Each row was made from one walk, in order. Every step used is in the known rows, and no mark comes twice. Write each row's walk.
Known rows:
mafi > risel > tebeb > sakize > nipad: [ 22 -12   4  -2   8 -39  15  10  17  -4 -20  56   0  -9  21 -23  12  -7
  17  -1 -21   4  -5   2 -26   3   4  -9  -5  12  -7   6  12 -10]
naboz > fubok: [ -2  -3   3  -9  -2 -23  -8 -10   7  -2  -7  -2  -8  -4   3 -32  11   6
   4   1   3  11  -2  -3  14 -17  -5  -7   3 -17 -12  -4  10  -2]
risel > melezaf > bamus > dinenup > mafi: [ -1 -19  11  -1  -5 -34   4  -7   7   6  19  -5 -16   4  -8  15  27  -2
  -5  -9 -27 -16  -6  -3  -6 -19  -5  10  -2 -19  45   0  21  15]
voropo > tifiz > melezaf > bamus > dinenup: [  5  -8  13  10  -8   9  13 -11   6   6  12 -28 -20   4  -1  65  18 -17
 -10 -12 -25  -8   0   0  -1  -7   9   4 -11 -26  38  -9  -2  19]
melezaf > bamus > dinenup > mafi: [ -2  -8  13   2  -6 -17   7  -5  -1   7  18  -8 -11   5 -12  39  19  -4
  -7  -8 -31 -23  -2  -6   2 -22   2  12  -8 -36  51  -2  18  19]
risel > mafi > dinenup > bamus: [ -8   2  -9 -13   2 -26  -3   6  11 -10  37 -31   1  23 -19  12  -5 -12
  -5   0  -4 -18   3  -4 -14 -27  -9   9   1   0  25  16   4 -54]
pupusu > tifiz > melezaf > risel > mafi > dinenup: [ -3 -19  10   0  11   0  14 -10   8  -7  29 -28   7  17   1   6  31 -17
  -5  -9 -14  -7   7  -4  -7   5   4   0 -10  -8  26  10 -13 -44]
nipad > sakize > tebeb > risel > melezaf > bamus: [  7 -35  -4  -3   0   8   5  -3   7  -8   2 -50 -12  15   1   3  -6 -11
  17  -8 -17   5  -8   5 -31 -12   4  -7  11  -6  20   4  -5  -3]
tifiz > voropo: [  0  17   5   9   6  17 -18   9  -2  -3   2   0 -12  -2  -6 -14   6  10
   4  -1   4  18   3   1   0  14  -1   0   1  -2 -12   4  -7   7]
voropo > tifiz > pupusu: [  3  -7  -5   6   5  13  17  -4  -1  -5  -3 -29  -8  -5  -1  24   3  -8
   8  -5  -2 -14  -3  10 -15  -4  13   7   3  20   1  -5   1   0]
tebeb > sakize > nipad: [ 21  -6  10  -7   1 -15  13   8  -1  -6 -25  22   4  -3  16  -5   5  -1
   6   0 -21   4  -7   6 -18   2   2   2  -1   9   5  -3   6   9]
fubok > naboz > nipad > sakize: [  5 -44   3 -14  -9 -11 -17  -9  -8 -15  -8   4  -1  -5  -7  -2 -20  -6
  -1   0 -21 -11   1   9  -1 -32   7  -7   0 -44  16 -13  -3  21]
melezaf > bamus > dinenup: [  9  -6   8   4  -2  -8   4  -3   3   7  18 -31  -9   8  -3  54  15 -13
 -12 -11 -14  -5   0   0  -3 -13   8  -1  -8 -33  33  -7  10  22]
dinenup > bamus > melezaf > risel > tebeb: [  0 -36   2  -2  11 -46   6  -4  35   7  34  14  -3   7  13  -6  -9  -4
  20  -4   5  -9   5  -4  -8 -31  11  14  -3   8   7   9   6  -9]
sakize > nipad: [ 12 -10   4 -10   2  -7   5   6   3  -2  -7   3  12   1   9  -1   6   0
   0   4 -16   2  -2  -1  -5  11  -1  -2  -2  19  10   2   4  -7]
nipad > sakize > tebeb: [ -6 -24  -9  -3   7   8  -3  -8  -5 -10 -11 -54   8   0  -6  -1  -4 -13
   4  -2   6  -5  -2   3 -12  -5   5  -8   8  -8  14   1  -4  -5]
bamus > dinenup > mafi: [ -4  -2  12   7  -6 -31   0  -3   0   6   3  -2  -8  -9  -7  11  23   0
 -16  -1 -19 -28  -4  -5   2 -13  -3   7  -4 -23  39   0  18  12]
sakize > tebeb > risel > mafi > dinenup: [  2   1   1  10   7  -6  11   8  15 -16   2 -58   8  13 -14  -2  11 -14
  -9  -5  -4 -20  -5  -3 -26  -1   0 -24   4  -5  23  10   1 -59]
fubok > naboz > nipad > sakize > tebeb: [  1 -41   1  -8   2  -7 -12 -15  -6 -15 -16 -30  14  -4 -18 -10 -22 -14
   5   0  -5  -9  -1   4  -8 -20   6 -19   5 -30  20 -12  -2  11]
bamus > melezaf > risel > mafi: [  4 -19  24   4  13 -23  10  -3  35   0  17 -26 -13   6  12   2  12  -1
   4  -8   3 -22   5  -2  -4 -12  10  -1  -6  17  29  10   7 -18]
sakize > tebeb: [ -3  -1  -1   5  10   4   2  -6   1  -1 -11 -36  15   1 -12  -8  -5 -10
   6  -1  13   1  -2  -4  -7  10   0 -14   5  10   6   0   0  -9]
bamus > melezaf: [ -3 -17  11  13  -4 -16  -1  -9  24   3   3  -6  -1   0   7   4  -6   5
   0   0  -3 -18  -2   0   0 -17   4   3   5   0   8   0   2   2]
tebeb > risel > mafi > dinenup > bamus: [ -3   5  -5  -5  -3 -21   1  13  13 -10  28 -35  -5  21 -14  13 -13 -13
  -6   2 -16 -23  -2  -4 -26 -26  -7   4   3  -3  27  18  -1 -56]
nipad > sakize: [ -4 -25  -9  -8  -3   5  -6  -2  -7 -10  -2 -21  -8  -2   7   7   1  -4
  -2  -1  -8  -6   1   7  -4 -16   6   6   3 -20  10   3  -4   2]
mafi > risel > melezaf: [  7 -19   2   1   5 -37 -12  -8  26   3  -2  22 -13  -5   5 -30   7  -4
   8   2  -2  -2  -6  -6 -25   1  -8  -2   9  25 -10  13   4  -5]
melezaf > bamus > dinenup > mafi > risel > tebeb > sakize: [ 10  -9  11  11   3 -48  18   0  13   3   0  52 -23  -7   4  10  22 -11
  14 -13 -31 -14  -6  -3 -22 -27   7   2  -9 -36  23   2  24  13]
risel > melezaf > tifiz: [  0 -20  -2 -18   1 -22   4  -7   6   1  23 -16 -14   0   3  -9   5   5
   9  -2  -1   7  -9   5 -30  -3   7   1   3   8  -4   1  -2  19]
pupusu > tifiz: [ -9  -3  -5   4  -2  11  18   2 -14   7   8   2   6   1   5 -14   5 -11
   5   1 -18   6   2  -2  -1   6  -1   3  -2  -5   6  -7  -9   4]
pupusu > tifiz > voropo: [ -8  13   0  13   4  27  -1   9 -14   3   8   1  -7  -1  -1 -27  11   0
   8  -1 -13  23   5  -1   1  20  -2   3  -1  -6  -7  -4 -14   9]
pupusu > tifiz > melezaf: [-16  -6   3  10  -6  28   9 -14 -12   6   4   5   8   4   7 -13   8  -9
   1   2 -17  15   5   2  13  22  -4   1  -6  -4   3  -2 -27 -11]
fubok > naboz > nipad > sakize > tebeb > risel: [ 10 -33   6   4  -7   0  -7  -4  -2 -14 -27 -34   4  -4 -12  -9 -31 -12
   5   2 -21 -16  -8   4 -23 -18   9 -24   7 -33  23 -10  -8   8]
voropo > tifiz: [  4  -1  -3   1  -5   4  20   6   6   0  -6   3 -17  -8  -1  13   3  -6
   7  -3 -13 -15  -3  -3 -15  -9   5  10   1   8   5 -10   3  11]
melezaf > bamus > dinenup > mafi > risel: [  5 -10  19   9  -1 -31  -1 -12  15  11  11  14 -18  -1 -13  40  12 -10
  -2  -4 -36 -34  -4 -16 -14 -21   3   9  -6 -31  43   9  20  14]
nipad > sakize > tebeb > risel > mafi: [ -3  -6   1   6   3   9  11  13   8 -15 -13 -68 -10   3   0 -18   3 -12
   0  -3  -5 -16  -2   4 -18   2   2 -26   2   4  30  10  -4 -43]
voropo > tifiz > melezaf > bamus: [  0  -8   7   2  -8  36  19 -13   2   0  12  -3 -18  14  -4  46  -1  -8
  14  -9 -25   4   3  -1   1  -4   7  11  -8 -10  17  -6 -13   7]
tifiz > melezaf: [ -8  -1   8   6  -4  18  -7 -13   0  -1  -3   5   0   3   2   1   3   1
  -3   2   0  11   3   3  14  16  -4  -2  -5  -1   0   6 -19 -11]
bamus > melezaf > risel: [ 12 -33  23   5   9 -23   1 -13  30   7  11  -8  -4   2  14  20  -3   1
   7  -5  -2 -20   0  -5  -8 -21  16  14   0   1  15   3   3  20]
naboz > nipad > sakize: [  1 -33   1 -14 -10  -5  -8  -3  -1 -15 -11   7   4  -8   6  -6 -11  -8
  -8  -2 -15  -5   4   4  -7 -26   5  -3   4 -41  13   1  -7  21]
dinenup > mafi > risel: [ -2  -4  13   5   1 -24  -5  -9  13   5  -3  40 -10  -7 -10  -3  -1   0
   9   5 -24 -30  -3 -16 -12 -10  -4  10   0  -5  16  14  11  -3]

Which walk is each row?
[  2 -11   1 -18  12 -33  -1   2  17  -7  42 -32   0  24 -12  24  -3 -15
   0  -3  -2 -21   5  -8 -21 -31   0  17  -3   1  30  18   4 -43] | melezaf > risel > mafi > dinenup > bamus
[  3 -17  -3   8  -2  13   1   3  -1  -9 -23 -55  -1  -2   0  -1 -14 -12
   2   1 -10 -13  -8   2 -27  -4   8 -13   9 -12  17   4  -9  -9] | nipad > sakize > tebeb > risel
[  5 -37   7   5  13 -37  10  -5  34   5  19  17  -3  -2  19 -13  10   1
  15  -9   7  -6   4  -1  -3 -16  15   1  -5   4   1   3   7  -4] | bamus > melezaf > risel > tebeb
[  3 -24   9  -5   2 -22   1 -14  19   4  17  29 -19  12  -9   2   5  -3
  22  -5 -28  -9  -5 -11 -19 -16  -5  11   4   2  19  13  13   1] | dinenup > mafi > risel > melezaf > bamus
[  1 -23  16   2   7  16  11 -17  -3  10  11   0   3   6  14   4   9 -11
   8  -3 -14   9   7  -4   2  14   9  12 -11  -2  12   2 -23   7] | pupusu > tifiz > melezaf > risel
[  3 -21  11   2  -2  -3   3   7   6 -20 -17 -46  -6   1 -12 -23 -14 -13
   1  -2 -16 -19  -2   6 -16 -12   3 -36   0 -15  37  -5  -2 -28] | fubok > naboz > nipad > sakize > tebeb > risel > mafi
[ 17 -10  -1  -6   5 -28  21  14   5  -7 -17  42   5  -6  22 -27  15  -2
  13  -3 -15  15  -4   9 -14   3   3  -8  -5  11  -5  -2   9  -7] | risel > tebeb > sakize > nipad
[  2  -7  15   9  -5   5  -1 -15   1   6  16 -28  -8  10   0  54  17 -13
 -15 -10 -15   2   3   2  10   0   6  -4 -12 -32  35  -3  -5  13] | tifiz > melezaf > bamus > dinenup
[ -5   4  -6  -1   4 -21   3   9  14 -11  22 -61   6  22 -23   6 -16 -19
  -2   1  -5 -22  -3  -7 -32 -20  -7  -6   6   3  31  17  -1 -63] | sakize > tebeb > risel > mafi > dinenup > bamus
[ -4 -27   6   2   7  -5   5 -21   9   0  24 -52  -4   3   2  35  -8   4
   8  -5   3 -17  -6  15 -19 -16  24   3   3   2   6   3  -4  12] | bamus > melezaf > tifiz > pupusu
[  8 -17  20   0   9   6  -4 -18   9   4   6  -1  -1   5   9  16   4  -2
   4  -3   2   4   5  -3   3   9  10   9  -9   1   8   8 -16   5] | tifiz > melezaf > risel
[  7 -29  16   3  14 -32   5  -7  36  -9  27 -35   1  15   0  18  22  -6
  -6 -11  -3 -31   2  -4 -16 -25  11   2  -2  -6  29  12   8 -34] | bamus > melezaf > risel > mafi > dinenup
[ 21 -35  12 -10   9 -57  16   5  29   1   5  30   0   3  26  -8  -5  -5
  23  -2 -19  -5  -4   2 -25 -25  10  16  -3  17  12   5  10  -1] | dinenup > bamus > melezaf > risel > tebeb > sakize > nipad
[  6 -12   1   9   2 -15   1   2  14  -2 -16 -33  -1  -1   1 -41  -2  -5
   8   1   2   3 -12   0 -32  11  -6 -18  15  26   0   6  -3 -13] | sakize > tebeb > risel > melezaf
[  2 -43  -2  -3  12 -54   3  -7  39   1  42   4   7  13   6   7  -1  -8
  12  -7   2 -16   3  -5 -17 -40  11  16  -1  -7   9  11   7 -23] | mafi > dinenup > bamus > melezaf > risel > tebeb
[  6 -30  17  -4   7 -35  -4 -13  30  11  25 -15  -6  11   6  26 -24  -5
  12   0  -4 -24   1  -8 -14 -36  11  29   2   7  22   9   1  13] | dinenup > bamus > melezaf > risel
[ -7 -14 -13  -8   1 -16  -1   7   9 -18  19 -78   0  21 -18  12 -15 -23
  -3   0 -11 -27  -3  -2 -34 -30  -3  -2   9 -10  37  19  -4 -60] | nipad > sakize > tebeb > risel > mafi > dinenup > bamus
[ 18 -14  14   3   4 -63  15   8  17   0 -19  54  -6 -16  16 -13  30  -8
   3  -3 -35 -18  -9  -2 -24  -8   2  -4  -8  -6  23   5  26   0] | bamus > dinenup > mafi > risel > tebeb > sakize > nipad
[  3  -5  18  12  -1 -42  -8  -9  16  10  -2  20 -15 -14  -8  16  15  -7
 -10   2 -25 -38  -5 -15 -14 -14  -2   5  -3 -20  34  10  19   9] | bamus > dinenup > mafi > risel
[  7 -37   1  -2  -6 -19  -6   1  15 -14 -25 -24   3  -8   6 -44 -10 -11
   0  -1  -9   0  -9   3 -38 -10  -3 -21  18  -5   8   6  -9   3] | naboz > nipad > sakize > tebeb > risel > melezaf
[  0  -2   2  -7   7  -2 -14   1   2  -2  23 -15 -25  -2  -3 -21  10  14
  11  -3   4  25  -5   6 -26  12   4   1   3   5 -16   4  -9  23] | risel > melezaf > tifiz > voropo
[ -3  -8   9   0  -4  33   3 -17  -2   0  16  -4  -3  20  -4  35  -3  -3
   9  -6 -13  16   6   2  14   4   3   3  -9 -15  14   3 -16  -4] | tifiz > melezaf > bamus
[ -7 -16  10  13   1 -28   5 -14  20   7  19  41 -14   0  -2  10  25  -8
   5  -7 -25 -11   3  -8   4  -6   1  -5 -15 -26  27  12   8 -15] | tifiz > melezaf > bamus > dinenup > mafi > risel > tebeb
[ -7 -28   1 -13  -4 -36  -1 -16  21   1  49 -37  -4  16 -11  48 -25  -2
   4   1 -14 -28  -8  -2 -34 -46  14  22   4 -23  20   6  -2   5] | mafi > dinenup > bamus > melezaf > tifiz
[ -8  -8  19   6  -9  -5   3 -16  -1   6  16  -5 -11   7 -11  40  21  -3
  -9  -7 -30 -16   0  -4  12 -10  -1  10 -11 -36  51   2   5  10] | tifiz > melezaf > bamus > dinenup > mafi
[ -7 -15   6  12   0 -34   3  -1  37  -7  20 -62   5  20 -15  10 -21 -14
   0   1  -9 -38  -6  -6 -29 -34  -4  -3  11   3  37  16   1 -53] | sakize > tebeb > risel > mafi > dinenup > bamus > melezaf
[ -4 -11   3  12   3 -54   3  -1  22   7   9  42 -11 -16   0 -17  27  -7
   0  -3 -14 -23  -1 -10  -8 -10   0  -7  -8 -16  18   9  22 -13] | bamus > dinenup > mafi > risel > tebeb
[ -5 -10  11  13  -7  16  12 -14  -7  11  22 -28  -4  10   3  43  20 -20
 -12  -9 -28   8   3   1   9   5   6   0 -14 -35  38  -8 -11  14] | pupusu > tifiz > melezaf > bamus > dinenup
[ -7 -13  21  16  -5 -10   7 -22   3  15  14  18 -13   2  -7  30  17 -18
   0  -2 -49 -23   0 -15  -4  -5   0  10 -11 -34  46   7   0   9] | pupusu > tifiz > melezaf > bamus > dinenup > mafi > risel
[  5 -20  -1 -10   1  -4   4  -6   8   0  20  -4 -10  17  -1   4   6  -2
  15  -8  -9  16  -2   2  -9  -7  -2   3   3   5   6   1   3   5] | risel > melezaf > bamus
[ -1  14   8  12   6   6  16  15  12  -8 -11 -52  -6   4  -5 -22   2  -9
   1  -3   1 -11  -2  -1 -17  14  -2 -30   0  19  24   8  -1 -46] | sakize > tebeb > risel > mafi
[  9 -40  13  -5   9 -43  -7 -17  33   4  35 -24   3  17  -2  39 -17  -8
   5  -2  -8 -30  -1 -10 -23 -46  12  30   5  -8  24  11   2  -3] | mafi > dinenup > bamus > melezaf > risel
[  6   3   5  14   1   9   7   5   5  -1 -20 -40   5  -1  -4  -7 -14  -8
   4   1  -4  -7  -8  -4 -23   8   3 -17   7   4   9   2  -6  -9] | sakize > tebeb > risel
[ -2 -28   4  -9  11 -27  -2 -22   7   0  21 -14 -14  -2  -7   1   6   3
  17  -1  -9 -17 -10   6 -36  -9  11   8   6  17   5  16   5   5] | dinenup > mafi > risel > melezaf > tifiz > pupusu
